Every row comes from one small tree of marks. The marks that hang from a mark follow it in brackets, in the order of their numbers. Every link used is in the known rows. Which tree was each row made from?
Known rows
J29(J596(J246(J406 J715) J253)): [ 10   5 -31 -23  27  16 -18  56   1  33 -18   5  22 -11   1  13  13  -4
 -20 -16  12  -7]
J246(J406 J596(J253)): [ -9  27   8 -22   4   5  -1  53   5  35 -18  -3 -17 -20  -1 -19 -23   4
  -4  -4 -35 -16]
J406(J246(J596(J29) J715(J253))): [ 23   4  13  29  -4   0   9  18   2  15 -30  -3  -2   2  -1   8   0 -26
 -14 -16 -15   9]
J596(J29 J246 J253(J715)): [ 14 -29   2  -6   4  24 -10  18   6   3  -4  36 -16 -31   9  13  19 -28
   0   7  30 -13]
J695(J346): [ -5  14  -4  24 -11 -16   0  10  14   2  -5  -8 -10 -17  16  19 -25 -30
  11  10 -64  -6]
J406(J246): [  3  15   9  -1  -1   3  12  -8  19 -10 -10 -12   9 -10  -6  34  -6 -39
  10  14 -20   8]
J406(J246(J596 J715(J253))): [ 17  15  11   3   4  -1  15  21   8  13 -31 -12  11  -4  -5  19  -9 -12
 -29  -5 -29   6]
J715(J246(J596) J253): [  3   0  17  29   3 -18  16  19  11   6  -1   7 -15 -21  -6   3 -10 -25
  -6   8  -6 -11]
J253(J715(J246(J406))): [  3  -3  50 -10 -17   2  30  28  14  15  -8   0   7 -16  -5  15  -8 -32
  -8  29   8  -6]
J253(J715(J246(J406 J596(J29)))): [ 18 -15  39  14 -14  -1  26  33  12  34 -17   3  -3   0  -6   7  -4 -35
   0   7  25 -19]
J253(J715(J246(J406 J596))): [ 13  -3  32  -6  -9  -2  34  32  18  32 -19  -9   8  -5 -13  16 -18 -25
 -13  19   7 -20]
J29(J596(J246)): [ 18  -4 -41  11  22  -3 -14   6  12  -3   7  -4  21 -15  -6  40  13 -37
   9  -4  17 -15]
J715(J246): [ -6  -2  13  25  -3 -14  19   7  18  -8   5   9  -7 -13  -4  24  -3 -46
  16  22   0  -3]
J596(J29 J246): [  7 -13  -6  27  -5  -4  -8   9  17  -8   4  21 -11  -8  -5  16   7 -49
  34  -5  14  -2]
J596(J246(J715)): [ 16   5 -14  11   3  -7   8  23  17   1 -15  14  10   0  -5  29   5 -35
   1   0  -8   1]
J715(J246(J406 J596(J29))): [  2  -6  19  28 -10 -11  15  39  16  28  -9   0 -14   9  -9  -1 -10 -37
  25  -9  14  -8]
J406(J246(J596(J253))): [  4  17 -13 -20  21  12   4  16  12  19 -25  -5  -5 -16  -5  17  -7  -9
  -3   0 -20 -11]
J715(J253): [-12   8  29  19 -13  -9   2  14   0 -22  10   6 -17 -39   6  -6 -17 -26
   3  15 -38   2]
J268(J29(J596(J253(J715(J246))))): [ 23 -25   4  13  32  21 -10  17  -4   0 -10  14   5 -40   0  30  14 -20
  -5   6  26 -22]
J246(J406 J596): [ -4  26  13  -4 -11  -9  10  39  12  25 -15 -17  -3  -5  -9  -5 -27 -20
   5  -2 -34 -15]
J406(J246(J596 J715)): [ 24  23  -9   3   6  -4  25  11  19  24 -38 -15  17  12 -11  36  -6 -28
 -12  -4 -24  -6]
J695(J29(J596(J253(J715))) J346): [ 28 -18 -25 -13   8  18 -29  20  -8  23   3  -9  -1 -53  39  29 -12  -3
  -4  10 -12 -38]
J268(J29(J596)): [ 15   0 -11  41  17   0 -21   9  -1 -19   0 -10   6 -24  -5  22  -6 -34
  27  -9 -15 -18]
J860(J715(J246)): [  8  -4  25  42   4  -3  20   5  23 -15   6  10  15 -24  -3  41  -5 -41
  -5  33  -6   1]
J695(J29(J596(J246(J715))) J346): [ 47 -10 -59  18  14  -1 -25  29  14  28  -4 -13  25  -4  17  48  -5 -22
   9 -18   0 -17]

Write each row's tree
[-11  -3   5  -4  -1  22 -22  54  10  17  -6  25 -18 -15  -1 -13   4 -14
  22 -14  14   7] -> J596(J29 J246(J406) J253)
[-12  10   3 -28   7  17 -13  53  15  23 -10  15  -4 -19  -7  -5  -2  -4
   8  -2  -6   5] -> J596(J246(J406) J253)
[  2  -2   4   1   0  18 -13  60   8  32 -23  28  -9  -2   3  -8  11 -10
   5 -17   8  11] -> J596(J29 J246(J406 J715) J253)
[-10  12   8 -13  10   1  11  55  13  39 -17   5 -12  -9 -10 -10 -11  -4
  -2   1  -3 -11] -> J715(J246(J406 J596(J253)))
[  2 -15 -14   9   5  12 -21  23   9   0  -1  36 -23 -21   7   3  16 -28
  24  -6  15   1] -> J596(J29 J246 J253)
[ 10   0   9  18 -11   3   0  45  13  19 -22  13   4  14  -6   6   7 -33
  15 -14   6  12] -> J596(J29 J246(J406 J715))
[ 17   8  -5   5   9   7 -13  52   2  21 -11  -6  32 -14  -2   6   6  -8
 -26 -15   7   7] -> J29(J596(J246(J406 J715(J253))))
[  7   8 -18  -5  13   6 -15  32  16  17  -1 -13  29  -8 -11  24   1 -24
   9  -8  14  -9] -> J29(J596(J246(J406)))
[ -7  -4  12   9   4   5   1  52   8  37 -16  15 -26  -6  -2 -17  -5 -15
  12 -11  13 -10] -> J715(J246(J406 J596(J29 J253)))
[ 13  21 -14 -17  20  13  11  27  10  30 -38  -3   4  -3  -2  23  -2  -8
 -21  -6 -26  -6] -> J406(J246(J596(J253) J715))
[ 19   4 -12   7  13  14   5  24   5  27 -38   6 -10   2   4  15   6 -17
  -6 -17  -8  -3] -> J406(J246(J596(J29 J253) J715))
[  6   1  -9   1  14  16  -4  14  10  19 -22   7 -16 -11   2   7   2 -22
  12 -11  -6  -6] -> J406(J246(J596(J29 J253)))
[ 23  -4 -35  23   2  -7 -26  12   2  11  15 -24   3 -28  26  31 -23 -29
  25  -1 -25 -27] -> J695(J29(J596) J346)
[ 10   2 -13  23   6  -1  -1  37  -9  21 -25  20 -27  -7  15  -5  -1 -17
  -2 -17 -17 -20] -> J246(J596(J29 J253) J715)
[  1  12   7   5  -3   7  -1  62  -5  42 -34  11 -22  -1  11 -25  -8  -3
  -4 -21 -20 -11] -> J246(J406 J596(J29 J253) J715)
[ 18 -20  31  71   2  -2   7  17  10   0   1  16  -2 -23  -2   8  -6 -32
 -10   8   6  -3] -> J860(J715(J246(J596(J29)) J253))
[ 27  -8 -29  32  26   6 -28  14  10 -12  -5   1  20 -13 -19  37   6 -34
  29 -19  14 -11] -> J268(J29(J596(J246)))
[ 16  -7 -11 -42  21  30 -18  40   4  32  -8   1  21 -31   2  15  12  -2
 -23   6  30 -20] -> J29(J596(J246(J406) J253(J715)))
[  8 -12   0 -29  10  23  -2  20   9   5  -9  27  -3 -36   1  21  10 -16
 -16  20  10 -13] -> J596(J246 J253(J715))
[ -3 -18  46  -6 -10  21   9  38   2  23  -8  26 -18 -28  10  -7   7 -24
   0  15  27  -2] -> J596(J29 J253(J715(J246(J406))))
[ -4  11  34  14  -4 -13  14  47  13  25  -7  -4  -4 -12 -13 -15 -20 -11
  -8   2  -9   0] -> J715(J246(J406 J596) J253)
[  4  -9  41  50   0   1  11  13  14 -18  10  16  11 -42  -2  20  -7 -29
 -20  33  -9   9] -> J860(J715(J246 J253))
[ 14  -9 -11 -18  17  15  -7   8 -10   4   3   2   3 -50  22  26  10 -18
 -23  19   2 -35] -> J29(J596(J253(J715)))
[  0  11  17  18 -18  -8   1  36   9  21 -10  -7 -20   2  -3 -12 -21 -29
  23 -13 -17 -12] -> J246(J406 J596(J29))
[  7   0  29  21 -14   8  -8  55   5  12 -14  19  -2  -4  -3 -15   3 -18
   1 -16   3  22] -> J596(J29 J246(J406 J715(J253)))
[ 14   3  -2  20  -1   0   6   0  18  10 -18 -11  -4   3  -8  25  -3 -41
  24 -10  -7  -6] -> J406(J246(J596(J29)))
[-15   8  52   9 -10  -5  12  40  10   5   4   6  -6 -23  -7 -13 -16 -21
   0  14 -11  16] -> J715(J246(J406) J253)
[  0 -18  23   1  -7  19  -2  14  -9  -3  -3  27 -28 -40  25   2   6 -29
   0  16   0 -17] -> J596(J29 J253(J715))
